Each row was made from one path, in order. Every step used is in the known rows, and no mark comes twice. Write each row's path.
Known rows
Z/V/E/N/Q: .00,-.12,.10,-.01,.10,.05,.11,.15,-.13,-.06,-.05,.25,-.23,-.03,-.09,-.39,.01,-.14,.10,.09,-.05,-.10,.02,.05,-.03,-.18,.03,.08,-.19,-.06,.06,-.01,-.10,.00
F/G/V/E: .13,.15,-.06,.07,-.13,.16,.08,.08,-.03,-.19,-.11,.20,-.21,-.02,-.08,-.12,.21,-.12,.03,.05,.02,-.07,.06,.07,.03,-.05,.02,.09,-.12,-.11,.06,-.02,-.22,.12
Z/U: .07,.24,-.02,-.08,.03,.22,.06,.13,-.16,-.25,-.02,.19,-.22,-.05,-.09,-.05,-.01,-.05,.11,.30,.00,-.09,.07,.03,-.01,-.07,.17,-.25,-.08,-.07,.03,.02,-.04,-.04
E/F/Z: -.04,.30,-.10,-.06,-.01,.08,.11,.18,-.10,-.13,-.14,.14,-.20,-.05,-.11,-.08,.08,-.23,.08,.06,-.04,-.08,.04,.04,.00,-.16,.13,-.11,.00,-.12,.02,-.04,-.10,-.02
F/G: .13,.33,-.08,-.02,-.05,.16,.07,.11,-.14,-.26,-.04,.19,-.21,-.03,-.10,-.01,.10,-.07,.09,.11,.02,-.08,.07,.02,-.03,-.05,.09,-.18,-.09,-.06,.02,.00,-.12,.04
N/Q/U: .07,.12,-.02,-.11,.10,.10,.02,.16,-.21,-.28,-.04,.22,-.17,.00,-.09,-.16,-.07,.00,.07,.02,.04,-.06,.00,.00,-.08,-.13,.18,-.30,-.12,.03,.01,.01,.10,-.01
Q/N/E: .13,.00,.11,-.21,.23,.05,.00,.15,-.18,.01,-.11,.20,-.21,.02,-.12,-.40,-.06,-.17,.12,.17,.05,-.10,.04,.01,-.12,-.19,.14,.10,-.03,-.09,-.03,-.02,-.16,-.06
V/E: .04,.10,.01,-.06,.03,.16,.09,.16,-.13,-.03,-.08,.24,-.20,-.01,-.08,-.21,.06,-.17,.09,.05,.01,-.10,.05,.06,.04,-.15,.11,.05,-.06,-.04,.01,-.03,-.16,.06
N/E/F/G: .12,.18,-.06,-.16,-.04,.05,.06,.23,-.13,-.08,-.20,.18,-.19,-.07,-.11,-.17,.21,-.18,.10,.09,-.01,-.06,.10,.00,-.09,-.19,.06,-.04,-.05,-.17,-.01,.01,-.26,.07
Z/F/G/V/E/N/Q: -.01,.18,.00,.06,-.01,.01,.09,.15,.00,-.24,-.12,.23,-.19,-.07,-.09,-.17,.14,-.15,.09,-.01,.00,-.07,.11,.02,-.08,-.06,-.05,.00,-.19,-.18,.11,.03,-.16,.13
Q/N: .04,.16,.05,-.16,.24,.09,.03,.10,-.18,-.11,-.05,.21,-.20,.03,-.11,-.20,-.10,-.15,.11,.19,.06,-.12,.04,.01,-.04,-.11,.18,-.01,-.06,-.05,-.02,-.02,-.09,-.10
Z/P/G/V/E/F: -.06,.04,-.16,.01,-.07,.22,.13,.10,.10,.12,-.14,.25,-.17,-.03,-.09,.15,.13,-.13,.06,-.03,-.03,-.09,.11,.07,.07,-.17,.06,.15,-.08,-.20,.01,-.03,-.20,.15
P/Z/U/Q/N: .08,.24,.07,-.17,.23,.18,.08,.03,-.18,-.20,.08,.17,-.22,.11,-.12,-.09,-.19,-.09,.10,.37,.08,-.08,.11,.03,.00,-.08,.18,-.22,-.12,-.08,.06,.04,.01,-.15
F/Z/V/E/N/Q/U: -.07,-.10,.03,.08,.01,.03,.17,.15,-.12,-.22,-.07,.17,-.21,.02,-.05,-.38,-.01,-.06,.05,-.03,-.06,-.06,-.04,.05,-.08,-.17,.05,-.02,-.16,-.01,.09,-.04,.01,.02
V/E/F/G: -.03,.22,-.07,-.08,-.10,.09,.15,.19,-.12,-.09,-.18,.21,-.16,-.05,-.08,-.08,.21,-.21,.08,.01,.01,-.09,.11,.03,.02,-.16,.05,-.01,-.08,-.14,.01,-.01,-.27,.11
F/Z/V/E/N: -.03,.00,.03,.10,-.01,.09,.19,.13,-.05,-.07,-.06,.16,-.26,-.01,-.08,-.32,.07,-.19,.08,.08,-.08,-.08,.00,.09,-.01,-.14,.03,.17,-.09,-.08,.07,-.06,-.17,.02
P/G/F: .09,.35,-.10,-.10,-.02,.20,.04,.16,.06,-.07,-.05,.22,-.23,-.04,-.08,.11,.09,-.11,.10,.19,.03,-.09,.13,.00,.01,-.03,.12,-.06,-.05,-.13,.00,.00,-.20,.04
G/V/E/N/Q: -.01,-.08,.06,-.01,.08,.03,.05,.12,-.08,-.13,-.12,.26,-.20,.02,-.10,-.41,.01,-.15,.05,.01,-.02,-.11,.03,.05,-.01,-.17,.03,.03,-.20,-.09,.07,.00,-.12,.02
Q/U/G/V: .12,.24,-.15,-.02,.06,.22,.01,.09,-.04,-.37,-.03,.18,-.27,.01,-.09,-.04,.06,.03,.03,.13,.04,-.01,.05,.01,.02,.03,.20,-.04,-.06,-.07,-.02,.01,-.03,.08
G/V/E/N: -.01,-.02,.02,.01,.05,.09,.08,.13,-.03,-.07,-.10,.24,-.23,.00,-.09,-.35,.07,-.19,.05,.05,-.03,-.11,.04,.07,.03,-.15,.06,.17,-.13,-.11,.06,-.03,-.22,.05
N/Q/U/G/F: .05,.33,-.11,-.13,.05,.13,.00,.20,-.07,-.39,-.02,.21,-.24,.01,-.07,-.04,.02,-.02,.09,.18,.06,-.03,.11,-.03,.02,.02,.18,-.23,-.07,-.03,-.01,.04,-.01,.01
F/Z/U/G: .03,.41,-.14,.01,-.09,.27,.13,.05,-.12,-.43,.00,.10,-.26,.02,-.09,.02,.00,-.02,.09,.27,-.01,-.03,.08,.02,.01,.04,.16,-.28,-.01,-.10,-.01,.02,-.07,.01
U/G/V/E/F: -.01,.16,-.10,-.07,-.01,.15,.08,.14,.00,-.11,-.16,.21,-.24,-.03,-.10,-.15,.19,-.21,.05,.09,.00,-.05,.11,.04,.11,-.08,.10,.18,-.04,-.19,-.02,.00,-.26,.12
P/G: .10,.25,-.08,-.08,.02,.23,.07,.09,-.05,-.08,-.06,.22,-.21,.00,-.10,.03,.01,-.03,.08,.07,.02,-.08,.08,.01,-.03,-.09,.14,-.12,-.07,-.09,-.03,-.01,-.12,.06
F/Z: .07,.29,-.07,.01,-.02,.14,.09,.10,-.12,-.19,-.05,.14,-.22,-.01,-.11,-.10,.01,-.14,.08,.08,-.01,-.08,.01,.05,-.01,-.10,.13,-.15,-.02,-.04,.02,-.04,-.06,-.02
P/G/F/Z/U/Q: -.01,.44,-.05,-.04,-.21,.25,.12,.09,.04,-.28,.06,.12,-.27,.01,-.08,.20,.05,-.10,.09,.36,.05,-.06,.12,.01,-.02,.00,.13,-.29,-.09,-.11,.08,.04,-.11,-.02
F/Z/U/Q/N/E/V: .00,-.10,.17,-.10,.03,.09,.09,.04,-.17,-.16,.03,.07,-.24,.11,-.11,-.44,-.04,-.17,.11,.32,-.03,-.05,.00,.05,-.17,-.21,.12,-.01,-.07,-.07,.11,.01,-.10,-.07
N/E/F: .09,.08,.00,-.22,.07,.05,.03,.26,-.12,.04,-.21,.20,-.20,-.08,-.12,-.28,.12,-.23,.11,.10,-.02,-.08,.07,.01,-.06,-.25,.12,.02,-.02,-.15,-.02,-.01,-.20,.02
Z/P/G/V/E/N: -.05,-.01,-.10,.10,-.02,.22,.13,.06,.09,.05,-.05,.27,-.20,.04,-.10,.03,.01,-.06,.07,-.03,-.05,-.11,.10,.07,.01,-.14,.04,.15,-.14,-.15,.03,-.03,-.21,.12
V/E/F: -.06,.10,-.02,-.14,.04,.09,.11,.23,-.12,.03,-.17,.23,-.17,-.05,-.09,-.19,.12,-.27,.09,.04,-.01,-.10,.08,.04,.05,-.21,.11,.07,-.04,-.11,.00,-.03,-.21,.05
F/G/V/E/N: .03,.10,-.04,.07,-.05,.09,.11,.10,-.03,-.18,-.11,.22,-.22,.01,-.08,-.24,.15,-.13,.05,.04,-.02,-.09,.08,.05,.00,-.09,.00,.09,-.17,-.13,.08,-.01,-.27,.10

Write each row's path
.20,.55,-.16,.02,.05,.17,.10,.14,-.01,-.17,-.05,.16,-.20,-.06,-.11,.15,.10,-.08,.10,.11,.00,-.03,.18,.02,.00,.02,.04,-.15,-.02,-.17,.04,.01,-.08,.09 -> P/Z/F/G
.11,.48,-.09,-.01,-.01,.14,.07,.17,-.06,-.24,-.04,.19,-.20,-.12,-.10,.12,.14,-.11,.13,.13,.03,-.06,.14,.01,-.07,.00,.06,-.15,-.05,-.13,.03,.01,-.11,.09 -> Z/F/G
-.02,.18,-.06,-.11,.14,.09,.06,.15,-.20,-.40,-.02,.22,-.22,.07,-.10,-.22,-.11,.04,.09,.04,.02,-.05,.06,-.05,-.07,-.08,.17,-.28,-.14,-.02,-.02,.05,.01,.01 -> E/N/Q/U/G
.01,.46,-.19,-.01,-.07,.18,.08,.17,.00,-.40,-.03,.11,-.28,.03,-.06,.03,.09,-.07,.08,.17,.03,-.01,.09,.00,.04,.06,.18,-.14,.04,-.05,.00,-.01,-.09,.03 -> Q/U/G/F/Z
.13,-.10,.14,-.17,.19,.14,.06,.05,-.15,-.03,.04,.12,-.22,.14,-.11,-.43,-.09,-.10,.10,.35,-.02,-.05,.09,.05,-.09,-.20,.12,.03,-.08,-.10,.10,.03,-.10,-.08 -> P/Z/U/Q/N/E/V
-.01,.00,.00,-.07,.04,.10,.13,.21,-.06,.06,-.15,.22,-.23,-.12,-.08,-.19,.18,-.24,.09,.14,-.05,-.08,.05,.07,.05,-.19,.08,.22,-.07,-.14,.02,-.03,-.19,.05 -> Z/V/E/F
.12,.02,.19,-.25,.20,.03,-.01,.12,-.20,-.04,-.01,.21,-.23,.07,-.14,-.38,-.08,-.21,.12,.22,.11,-.09,.04,.01,-.13,-.22,.17,.04,-.11,-.04,.00,.01,-.12,-.09 -> U/Q/N/E
-.06,.12,-.07,.02,-.09,.08,.12,.14,.02,-.07,-.20,.15,-.20,-.05,-.09,-.20,.18,-.28,.02,.00,-.05,-.07,.02,.09,.06,-.16,.06,.15,-.04,-.17,.05,-.06,-.20,.07 -> G/V/E/F/Z
.00,.10,.04,-.10,.14,.03,.05,.15,-.19,-.19,-.05,.25,-.20,.01,-.13,-.29,-.10,-.10,.11,.05,-.02,-.12,.04,.00,-.06,-.17,.11,-.22,-.17,-.04,.04,.02,-.03,-.06 -> E/N/Q
.15,.20,-.09,-.01,-.01,.23,.02,.05,.04,-.11,-.07,.21,-.23,-.02,-.10,.03,.07,-.03,.03,.09,.01,-.07,.06,.03,-.01,-.05,.10,-.01,-.09,-.14,.01,-.01,-.12,.08 -> P/G/V
-.11,.15,-.04,-.10,.05,.07,.09,.23,-.06,-.30,-.07,.24,-.23,.07,-.05,-.27,.01,-.10,.09,.07,.02,-.06,.13,-.03,.02,-.05,.12,-.07,-.12,-.05,.02,.03,-.15,.06 -> V/E/N/Q/U/G/F
.09,-.19,.12,-.15,.21,.06,.01,.12,-.15,.07,-.08,.17,-.20,.07,-.11,-.54,.00,-.17,.11,.16,-.05,-.08,.02,.04,-.14,-.23,.11,.24,-.01,-.07,.02,-.03,-.19,-.02 -> Q/N/E/V
.02,.12,-.08,-.05,.13,.10,.01,.09,-.09,-.43,-.05,.21,-.25,.05,-.10,-.22,-.05,.04,.04,.06,.01,-.03,.05,-.02,-.06,-.03,.14,-.17,-.17,-.06,.02,.04,.01,.02 -> E/N/Q/U/G/V
-.02,.05,-.04,-.07,.02,.09,.07,.18,-.01,.01,-.20,.22,-.21,-.07,-.09,-.21,.18,-.26,.04,.05,-.02,-.08,.05,.07,.07,-.17,.08,.18,-.08,-.17,.03,-.03,-.22,.07 -> G/V/E/F
-.03,.43,-.26,.07,-.09,.24,.11,.14,.05,-.34,.03,.14,-.26,.04,-.08,.23,.03,-.03,.11,.16,.01,-.03,.11,.03,.06,.04,.18,-.16,.03,-.03,-.01,-.02,-.03,.03 -> Q/U/G/F/Z/P
.00,.24,-.04,.08,-.01,.07,.11,.16,.05,-.17,-.11,.21,-.22,-.09,-.08,-.11,.20,-.17,.08,.05,-.01,-.07,.13,.04,-.04,-.04,-.03,.14,-.13,-.19,.10,.00,-.24,.15 -> Z/F/G/V/E/N
.03,.15,.13,-.20,.21,.08,.02,.07,-.21,-.14,.07,.22,-.23,.06,-.14,-.17,-.13,-.19,.12,.21,.12,-.11,.04,.01,-.05,-.14,.21,-.06,-.13,-.01,.02,.02,-.04,-.13 -> U/Q/N
.09,.06,-.06,-.05,.10,.14,.15,.18,.00,.13,-.15,.20,-.22,-.05,-.08,-.17,.14,-.21,.06,.14,-.08,-.05,.10,.09,.12,-.17,.05,.22,-.04,-.18,.04,-.04,-.17,.05 -> P/Z/V/E/F
.06,-.08,.01,.00,.18,.08,.14,.16,-.09,-.10,-.08,.22,-.20,.06,-.06,-.36,-.06,-.01,.05,.01,-.06,-.04,.05,.05,.00,-.16,.05,.03,-.17,-.05,.08,-.02,.00,.01 -> P/Z/V/E/N/Q/U
.07,.23,-.21,.17,-.14,.27,.10,-.02,.11,-.11,-.02,.15,-.22,.02,-.11,.25,.02,.00,.05,.01,-.03,-.07,.05,.08,-.01,-.05,.08,-.07,-.06,-.13,.03,-.05,-.04,.08 -> F/Z/P/G/V
-.01,.03,-.01,-.01,.06,.09,.06,.08,-.07,-.24,-.08,.24,-.25,.07,-.11,-.37,.02,-.10,.06,.05,-.01,-.07,.08,.02,.04,-.08,.05,.03,-.16,-.12,.02,.03,-.17,.06 -> U/G/V/E/N/Q
.26,.50,-.17,.09,.02,.17,.05,.10,.10,-.21,-.07,.15,-.22,-.08,-.11,.13,.15,-.07,.05,.13,.00,-.01,.16,.05,.02,.06,.00,-.03,-.05,-.21,.08,.00,-.09,.11 -> P/Z/F/G/V
.00,.02,-.03,.02,.00,.17,.10,.09,.05,-.01,-.12,.24,-.22,.03,-.08,-.20,.06,-.10,.04,-.01,-.03,-.10,.09,.04,-.01,-.12,.04,.16,-.14,-.16,.03,-.02,-.27,.12 -> P/G/V/E/N
-.01,.00,-.01,.04,-.04,.03,.09,.13,-.10,-.35,-.12,.22,-.17,.04,-.06,-.30,.07,-.01,.02,-.08,.01,-.06,.03,.01,-.08,-.11,.02,-.09,-.23,-.06,.10,.00,-.09,.09 -> F/G/V/E/N/Q/U
.02,.22,-.12,.07,-.11,.19,.14,.17,.07,-.26,-.04,.12,-.30,-.01,-.03,-.07,.19,-.11,.07,.20,-.01,.01,.07,.06,.08,.03,.11,.18,.00,-.07,.03,-.04,-.16,.10 -> Q/U/G/F/Z/V/E
.05,.38,-.15,-.11,.04,.20,.02,.21,-.02,-.35,-.02,.19,-.26,.00,-.07,.03,.08,-.05,.09,.22,.05,-.03,.12,-.02,.05,.05,.20,-.10,-.01,-.05,-.02,.01,-.10,.04 -> Q/U/G/F
-.09,-.05,.05,-.08,.11,.03,.11,.21,-.20,-.19,-.10,.26,-.16,.05,-.06,-.38,-.08,-.07,.08,-.08,.00,-.10,.03,.00,-.07,-.20,.12,-.13,-.17,.02,.04,-.01,-.03,.03 -> V/E/N/Q/U
.10,.06,.01,-.17,.10,-.01,.00,.15,-.07,-.08,-.22,.17,-.20,-.03,-.12,-.29,.16,-.20,.07,.16,.03,-.07,.08,.00,-.13,-.16,.06,.17,-.08,-.25,.01,-.01,-.28,.01 -> Q/N/E/F/G/V
.02,.11,-.16,.19,-.18,.26,.16,.00,.12,-.02,-.05,.18,-.20,.05,-.08,.12,.06,-.06,.04,-.07,-.03,-.07,.06,.10,.03,-.08,.03,.09,-.06,-.13,.04,-.07,-.12,.15 -> F/Z/P/G/V/E
.08,.27,-.13,-.04,-.06,.10,.05,.14,-.03,-.22,-.16,.17,-.21,-.10,-.11,.01,.22,-.15,.04,.11,-.01,-.06,.08,.03,.00,-.08,.06,-.05,-.11,-.20,.04,.00,-.18,.06 -> E/F/G/V
-.06,.06,-.09,-.09,.01,.09,.05,.17,-.07,-.27,-.18,.22,-.20,.00,-.07,-.21,.11,-.09,.02,-.01,.02,-.02,.07,.01,.04,-.10,.12,-.01,-.11,-.12,.00,.02,-.08,.12 -> N/Q/U/G/V/E/F
-.03,.37,-.22,.05,-.08,.17,.08,.13,.00,-.40,.03,.16,-.23,.06,-.09,.17,-.03,.00,.11,.10,.01,-.03,.09,.01,.02,.02,.16,-.29,-.03,-.02,.01,.01,.07,.01 -> N/Q/U/G/F/Z/P
-.07,.34,.08,-.12,.02,.11,.08,.09,-.09,-.33,.07,.11,-.26,.04,-.10,-.05,-.06,-.21,.12,.45,.10,-.10,.08,.02,-.04,-.03,.17,-.19,-.09,-.08,.09,.02,-.07,-.18 -> G/F/Z/U/Q/N
-.06,-.01,.07,-.07,.09,.03,.10,.17,-.18,-.09,-.09,.27,-.18,.04,-.10,-.40,-.05,-.16,.10,-.02,-.02,-.13,.04,.02,-.02,-.21,.06,-.09,-.17,-.04,.04,.00,-.11,.00 -> V/E/N/Q
.02,.18,.14,-.18,.01,.06,.06,.15,-.08,-.21,.01,.10,-.26,.04,-.10,-.26,-.02,-.23,.14,.45,.08,-.08,.09,.02,-.11,-.10,.14,-.07,-.06,-.11,.08,.03,-.15,-.15 -> G/F/Z/U/Q/N/E
-.14,.14,-.13,.04,-.09,.13,.20,.17,-.04,.03,-.12,.18,-.16,-.02,-.10,.01,.07,-.24,.11,-.05,-.05,-.10,.06,.09,.06,-.20,.09,.00,-.01,-.10,.02,-.06,-.13,.06 -> V/E/F/Z/P
-.03,-.16,.07,-.02,.11,.05,.12,.19,-.14,-.17,-.06,.25,-.21,-.01,-.06,-.38,-.01,-.04,.07,.03,-.03,-.07,.00,.04,-.07,-.18,.08,.03,-.20,-.01,.07,-.01,-.01,.03 -> Z/V/E/N/Q/U
-.07,.10,.05,-.20,.06,.04,.11,.18,-.17,-.12,-.18,.10,-.19,.00,-.09,-.32,-.01,-.20,.12,.28,-.01,-.08,.07,.01,-.14,-.19,.13,-.06,.00,-.20,.01,-.02,-.17,-.09 -> Q/N/E/F/Z/U
.08,-.19,.19,-.19,.18,.04,.01,.09,-.18,.03,.02,.17,-.22,.09,-.14,-.50,-.02,-.21,.11,.20,.03,-.08,.01,.04,-.14,-.26,.14,.19,-.09,-.03,.06,.00,-.16,-.05 -> U/Q/N/E/V
-.09,.19,-.22,.10,-.12,.19,.15,.08,.07,-.11,-.12,.16,-.24,.01,-.11,.06,.14,-.18,.06,.02,-.05,-.04,.09,.09,.12,-.08,.07,.12,.00,-.18,.00,-.03,-.17,.12 -> U/G/V/E/F/Z/P
